Each row was made from one small tree. The marks that hang from a mark follow it in brackets, in alphabetical order. Every link used is in the known rows. Write each row's tree.
In the rows, 128 means zero.
Known rows:
K[W[C]]: [127 118 165 108 155 150 155 115  96 129 101 115 106 107 138 108 168 192
  58  74 158 132 185 211 124 139  88 107 152 115 117 122 132 123 178 142
 177 162 147 106 167 135 141 105 106  97 130 148 124  99 170 130 115 127
 140 140  26 133 160 121 129 138 178 140 130 104 115 122]
C[N[M] W]: [125  67 152 111 126 116 174  92 115 111 138  72 150 142 126 114 175 146
 106 249 167 162 118 144 168 143 120 130  86 147 153 176 125 102 159 133
 131 124 193 177 106 113 138 144  94 125 130 111 146  88 177 120 123 133
 121 121 122 181 155 125 115 119 154 143 166 106 143  75]
S[Y]: [128 121 174 105 155 145 141 111 114 109  87 103  98 117 129  72 179 156
  81  94 185  93 184 139 113 137  71 107 123 125 119 121 170 104 139 134
 159 176 150 167 121 120 140 111  90  67 121 120 144 118 172 197 130 121
 119 152 142 153 113 125 169 115 143 114 163  92 121  94]
N[C[W] M]: [113  83 132 131 111 111 145 101 108 132 122  90 166 137 124 143 136 171
 109 190 166 151 111 140 108 147  83 116 113 142 154 125  85 124 164 150
 117 152 145 155 100  99 137  91  93 155 101 148 127 103 163 123 120 120
 147 109 150 158 165 104 126 133 155 156 152 114  86 103]
M[J N[C[W] Y]]: [150 121 107 145 195 124 128 147 108 117 150 113 141 133 106 170 138 134
  82 194 135 146 127 108  93 145 108 160 178 128 140  64  96  97 119 165
 129 128 104 124 123 113 133  80 122 111 136 139 126 104 155 139 135 175
 135 133 152  95 158 110 136 125 210 117 183 110  91  94]
S[Y[N[C]]]: [112 148 151 135 158 122 133 112 106 141  75  95 136  93 131  94 168 158
 109  53 166  94 173 132  94 146  66 134 119 106 126  78 127 124 153 123
 139 202 124 173 110 100 139 105 109  96  93 132 141 133 192 181 111  78
 129 141 143 140 132 100 197 150 150 128 164  87 106 151]
M[J[H] N[Y]]: [157 139 140 114 168 117 151 170 132  90 143 133  85 139 130 164 124 143
  67 114 115 149 164  99 104 104 115 162 216 136 144  67 119 101  83 149
  98 132 133 111 124 125 118 120 109  96 163 107 124 150 153 163 143 196
 102 127 113  97 141 140 135 109 192  98 153  73 146  89]
N[C[W] M Y]: [115  85 124 142  73 121 122 115  95 122 102  95 180 146 135 177 129 157
 109 183 172 147  78 101  91 155 106 126 144 138 154  92  73 143 166 153
 110 139 135 169 104 104 143  84  90 177 120 158 131  98 155 124 145 144
 148 109 165 118 158 113 122 101 187 143 159 122  66 104]
S[Y[N[C[W[K]]]]]: [120  99 139 115 190 134 138 108  99 149 103  76 134 123 121 109 162 105
 139 142 186  86 138 106  82 157 116 136 146  96 113  73 131 119 190 128
 141 167 111 176 124  89 127  96 113  83  89 123 135 103 191 156 118  29
 133 185 151 177 149  93 172 130 141 124 167 111 134 151]
N[C Y]: [122 125 134 145 108 141 131 122 105 130  78  93 144 103 122 158 145 158
  92 103 162 140 140 147  93 142  95 109 156 144 130  69 106 120 150 141
 125 183 145 151 126 119 133  90  89 129 121 165 129 114 165 161 138 143
 150 120 133 123 136 110 165 110 193 114 150 100  76 121]
M[N[C[W] Y]]: [143 121 141 127 146 129 145 126  90 138 132 102 141 162 103 155 139 135
  96 181 145 129 119 120  88 139 109 143 171 145 157  59 103  96 146 162
 129 139 118 150 114 113 137  84 105 127 123 150 138 106 168 140 136 149
 131 130 153 112 145 116 149 118 204 138 151  98  85 108]
N[C M Y]: [114 109 132 144  53 122 109 116 109 113  93 109 164 118 122 163 132 160
  93 110 164 165  97 107  92 145  93 117 136 137 152  83  79 153 155 149
 108 170 147 161 116 107 139  93  89 169 110 157 127 121 149 154 146 155
 146  99 147 107 149 115 140 102 184 135 148 106  73 115]
H[J[M]]: [134 120 162 130 131 113 170 101 150 109  49 114  79 106 118 134 141 169
 116 115  80 133 205 143 108  93  78 119 175 129 110 108 136  89 149 137
 140 173 161 139 154 120 109  99 104  60 132  75 149 124 157 162 134 149
 145 138  92 172 147 134 168 123 168 155 113  91 152  90]
J[M]: [125 117 165 106 119 135 165 107 126 121  82 106  74 120 139 123 171 165
  96 119 110 131 194 157 131 114  86 116 141 149 129 123 146  82 140 139
 140 174 141 138 124 105 119 115 101  44 149 105 149 131 156 163 117 114
 140 122 103 173 136 131 173 127 151 137 132 103 156 108]
C[N W]: [134  82 144 113 181 119 187 100 109 125 134  56 133 116 127 103 180 145
 111 241 171 134 157 176 160 145 120 124 112 150 127 155 151  75 146 123
 154 141 180 162 116 113 133 134  87  81 140 108 143  85 184 130 115 118
 131 145 107 197 142 124 136 131 163 136 169  92 148  71]
W[C[N[M Y]] K]: [131  63 130 106  91 137  80 117  90 109 130  92 137 104 116 162 143 100
  76 170 151 144  86 121 143 160 168 125 156 100 153 125 121 160 177 141
 125 130 155 131 157 136 124 120 101 112 124 137 127 106 170 134 143 143
 124 158  97 142 161 156  96  75 200 121 155 126 134 117]
S[Y[N[C M]]]: [107 128 147 146 105 109 107 111 108 118  97 104 164 116 130 103 154 161
 112  59 168 119 136  93  96 149  66 144 106 100 165  86  99 153 162 123
 117 187 113 187 101  85 142 119 113 150  83 134 139 135 187 174 125  88
 121 117 147 120 138 101 167 139 144 138 165  90 106 145]
W[C[N]]: [128  86 159 125 174 137 137 105  90 124 124  75 110  82 112 106 178 163
  63 148 138 127 161 213 158 149 100 117 125 115 129 149 159 103 153 123
 155 163 160 117 148 141 130 131  98  76 123 134 136 107 184 146 115 125
 126 151  87 174 143 151 131 129 186 113 152  98 138  88]
S[Y[N[C M[J]]]]: [116 130 118 147 151 112 105 127 124 109 110 121 156  87 131 115 143 154
  95  67 147 136 144  79 105 151  69 160 111  88 142  96  91 161 132 125
 113 178 106 169 103 101 147 109 134 149  95 120 130 135 178 176 120 107
 114 129 146  98 148 106 172 144 145 123 193 105 109 133]
S[Y[N[M[J]]]]: [127 131 139 129 141 122 115 120 146  84 106 118 133 112 144 106 156 153
  91  71 153 139 183  93 124 148  88 152 108  90 147 115 113 152 118 120
 138 163 110 167 106 104 141 121 141 125 133  90 132 139 175 192 128 127
  95 131 140 107 141 117 176 125 142 118 194  92 138 136]
Y[N[M[J[H]]]]: [125 124 133 121 125  94 157 138 159  95 122 117 110 111 156 157 118 184
 106  65 124 174 174 115 126 112 106 156 142 119 155 115  85 137 101 112
  89 156 139 127 111  90 121 144 109 158 156  88 117 160 163 152 103 125
 102 102 110 135 163 121 138 140 145 112 156  78 153 131]
S[Y[N[M[J[H]]]]]: [128 124 142 119 141 103 137 143 145  84 110 127 115 113 152 109 130 169
  99  54 141 117 163  71 122 126  97 162 150  99 144  99 113 144 109 116
  90 156 125 168 102  90 132 144 102 135 133  85 126 157 172 172 111 125
  88 124 123 112 150 123 153 130 133 105 166  79 156 127]

Write each row's tree:
[118 122 123 141 141  88 146 148 146 111 114 116 141  83 135 167 110 181
 112  68 120 164 140 105 114 124  85 163 149 119 148  80  59 153 109 120
  66 172 118 131  99  85 123 126 104 184 112 119 107 162 161 134 102 120
 116 106 113 131 174 109 137 155 147 121 157  81 125 136]	Y[N[C M[J[H]]]]
[134  65 136  80 192 137 180 104 109 123 141  54 115 115 110 117 175  94
 122 249 162 129 148 157 152 147 142 125 135 136 110 145 158  86 166 125
 150 127 179 149 138 122 117 122  91  69 131 104 130  75 181 134 112  97
 132 181 114 219 152 127 126 114 154 127 163 106 169  98]	C[N W[K]]
[106 129 131 150  93 111 134 108 116 131 102  98 157 111 123 146 140 171
 113  68 148 171 153 145 107 140  76 126  98 122 175  89  76 146 157 124
 120 189 121 149 108 100 133 120 113 171 109 124 125 139 180 164 105  95
 144 104 125 137 157 103 161 150 156 145 151  85 104 151]	Y[N[C M]]
[140 140 146 138 137 134 129 137  90 119 127 115 130 143  96 153 137 134
  82 110 136 148 133 128  88 126  92 137 163 144 162  49 106 114 133 158
 128 168 128 147 120 121 132  91 106 110 125 147 136 130 164 175 139 156
 140 125 139  95 130 123 155 118 203 125 142  90  83 116]	M[N[C Y]]
[160 139 162 131 118 108 140 121 125 103  77 137  87 152  96 159 133 131
 109 113  60 137 174  92  87  87 108 154 206 125 143  59 126  98 135 161
 141 136 138 134 155 133 112  96 109  54 148  72 160 132 155 167 148 187
 130 137  96 116 129 141 172 104 216 156 115  81 147  88]	H[J[M[N[Y]]]]
[143 140 151 143 165 102 137 113 115 124  88 139  98 133  80 144 135 149
 124 107  51 136 175 123  97  89  57 147 189 126 135  68 112  93 144 155
 120 155 135 126 146 113 101  88 121  67  94 100 146 133 161 148 125 154
 153 135 102 149 158 126 174 143 187 160 107  90 120  92]	H[J[M[N[C]]]]
[141  74 139  99 150 150 102 122  84 124 112  75 110  82 111 154 157  95
  73 162 146 117 123 153 145 159 162 126 168 106 115 102 149 124 172 130
 140 143 156 120 164 141 121 111  99  69 127 139 119  98 182 146 136 129
 142 180  83 163 145 153 117  82 206 104 154 119 131 116]	W[C[N[Y]] K]
[152  98  98  99 252 131 143 138 110 132 181 109 112 128  77 155 133  97
 102 209 114 145 149 126 101 140 113 150 180 116 116  89 117  95 135 161
 128 132 109 121 133 115 120  75 135  83 111 124 104  99 160 140 124 124
 145 167 148 166 177 111 133 140 168 128 176 109 129 112]	M[J N[C[W[K]]]]
[134  83 119 139 126 122  81 129 110  83 140 104 146  80 138 163 138 145
  45 165 115 173 107 124 155 164 141 150 139  87 145 144 106 153 127 127
 120 122 159 114 136 132 136 118 119 129 143 136 120 107 162 131 143 189
 113 128  98 100 160 160 109  88 209 106 175 119 125  89]	W[C[N[M[J] Y]]]
[119  84 115 125 158  98 154 136 127 114 139 112 147 116 153 166 111 180
 107 179 130 144 105  95 115 131  89 142 168 132 124 121  70 125 115 141
  69 137 148 134  95  84 130 107  80 172 105 130 112 118 143 108 113 141
 125 105 142 151 191 109 101 139 144 126 160 104 103  90]	N[C[W] M[J[H]]]
[129 103 136 109 134 114 156 142 152  84 125 119 107 114 141 156 112 184
  84 111 129 159 160 115 131 114  93 139 160 137 131 128 102 125  92 141
  80 149 158 130 112 108 120 134  86 150 139 101 115 149 136 162 119 168
 119 109 112 141 165 128 116 123 139 118 158  85 141  96]	N[M[J[H]]]
[134  66 119 111 173  99 171 129 139  92 161  89 132 116 143 131 143 158
 106 246 137 147 118 104 171 132 131 160 151 132 125 166 106 105 111 124
  82 105 186 148 100  97 125 152  77 135 142  96 127 113 153 100 111 147
 103 119 109 168 176 131  95 132 145 113 170  92 168  56]	C[N[M[J[H]]] W]
[159 134 149 100 213 116 177 157 138  98 153 134  78 125 109 137 130 158
  74 111 113 143 197 138 127 100  85 155 194 140 133 109 133  90  68 148
 104 146 139 109 120 115 118 124 102  91 150 100 117 156 151 163 119 171
 109 133 109 142 151 139 135 138 168 115 151  69 154  76]	M[J[H] N]
[148 138 120 137 184 112 139 170 114 110 137 135 109 114 120 175 118 144
  78 104 109 139 129  88  90 109 104 165 220 135 128  47  89 109  83 148
  75 143 127 115 119 103 122 107  94 121 119 144 115 147 152 151 134 180
 115 122 124  89 162 124 138 125 197  91 146  91 100 104]	M[J[H] N[C Y]]
[122  77 149 121 127 124 103 102  93 117 135  87 135 107 118 111 166 171
  64 158 140 152 126 174 158 148 112 128 101 114 157 160 136 133 155 127
 140 145 173 137 126 132 133 142  96 130 119 137 128 113 168 145 115 137
 125 128  84 160 152 153 108 116 178 129 155 103 129  88]	W[C[N[M]]]
[132 101 158 111 180 140 158 111  88 128 123  91 117  86 122  86 194 168
  70 130 138 135 167 211 163 153 110 125 140 119 122 147 141 110 158 129
 181 143 173 125 160 138 141 130 100  79 120 147 133  90 184 110 102 133
 134 134   7 149 156 133 113 137 182 133 138 102 142 107]	K[W[C[N]]]
[136  70 111 129 133 116 130 118 129  78 143  85 159 120 139 156 148 131
  90 252 155 169  97  90 155 163 154 155 137 123 140 145  97 121 139 133
 121  99 165 166 116 111 139 127  99 145 156 102 128  90 161 114 149 180
 109 119 130 124 162 131 115  94 184 114 201 112 140  80]	C[N[M[J] Y] W]
[133  96 139 121  81 137 118 117  84 107 126 110 151 104 137 124 174 156
  71 133 142 154  95 136 156 158 137 140 144 110 154 130 107 155 179 139
 145 117 172 140 150 124 154 132  88 130 132 153 133  96 169  94 144 179
 128 109  20  93 163 135  96  98 212 128 137 117 124 112]	K[W[C[N[M Y]]]]
[120 124 164 113  97 124 137 110 128 102  94 109 132 135 138  88 164 157
 103  64 178 125 171 106 106 140  89 136  94 104 164 118 125 148 156 125
 140 172 129 188 110 105 137 138 119 119 125  96 141 138 184 191 117 103
  99 130 136 139 125 113 167 126 134 140 168  88 143 143]	S[Y[N[M]]]
[138 121 145 120 197 118 162 116  89 151 157  99 133 155  93 128 142 150
 107 185 148 138 154 157 101 126  84 138 151 142 155  93 123  82 138 164
 135 150 126 141 106 111 132  98 109 102 112 136 135 105 166 145 114 123
 136 135 141 161 151 111 147 151 176 151 149  92 101 100]	M[N[C[W]]]
[146 138 140 130 222 111 154 160 116 114 160 131 103 107 111 148 117 159
  86 109 102 151 159 124 116 113  75 152 203 139 125  76 108 101  84 146
  84 162 134 105 114 100 119 113 102 109 105 137 113 153 151 152 111 157
 127 126 119 135 169 121 141 153 169 103 147  79 111  94]	M[J[H] N[C]]
[142 120 121 128 238 117 153 137 110 124 166 113 130 133  99 141 138 147
  83 197 120 156 164 146 101 139  78 152 150 127 135 102 106  88 109 157
 130 140 112 116 114  99 131  88 128 105 118 133 121 110 160 143 120 143
 138 130 143 136 163 111 147 155 174 132 177  98 104  88]	M[J N[C[W]]]
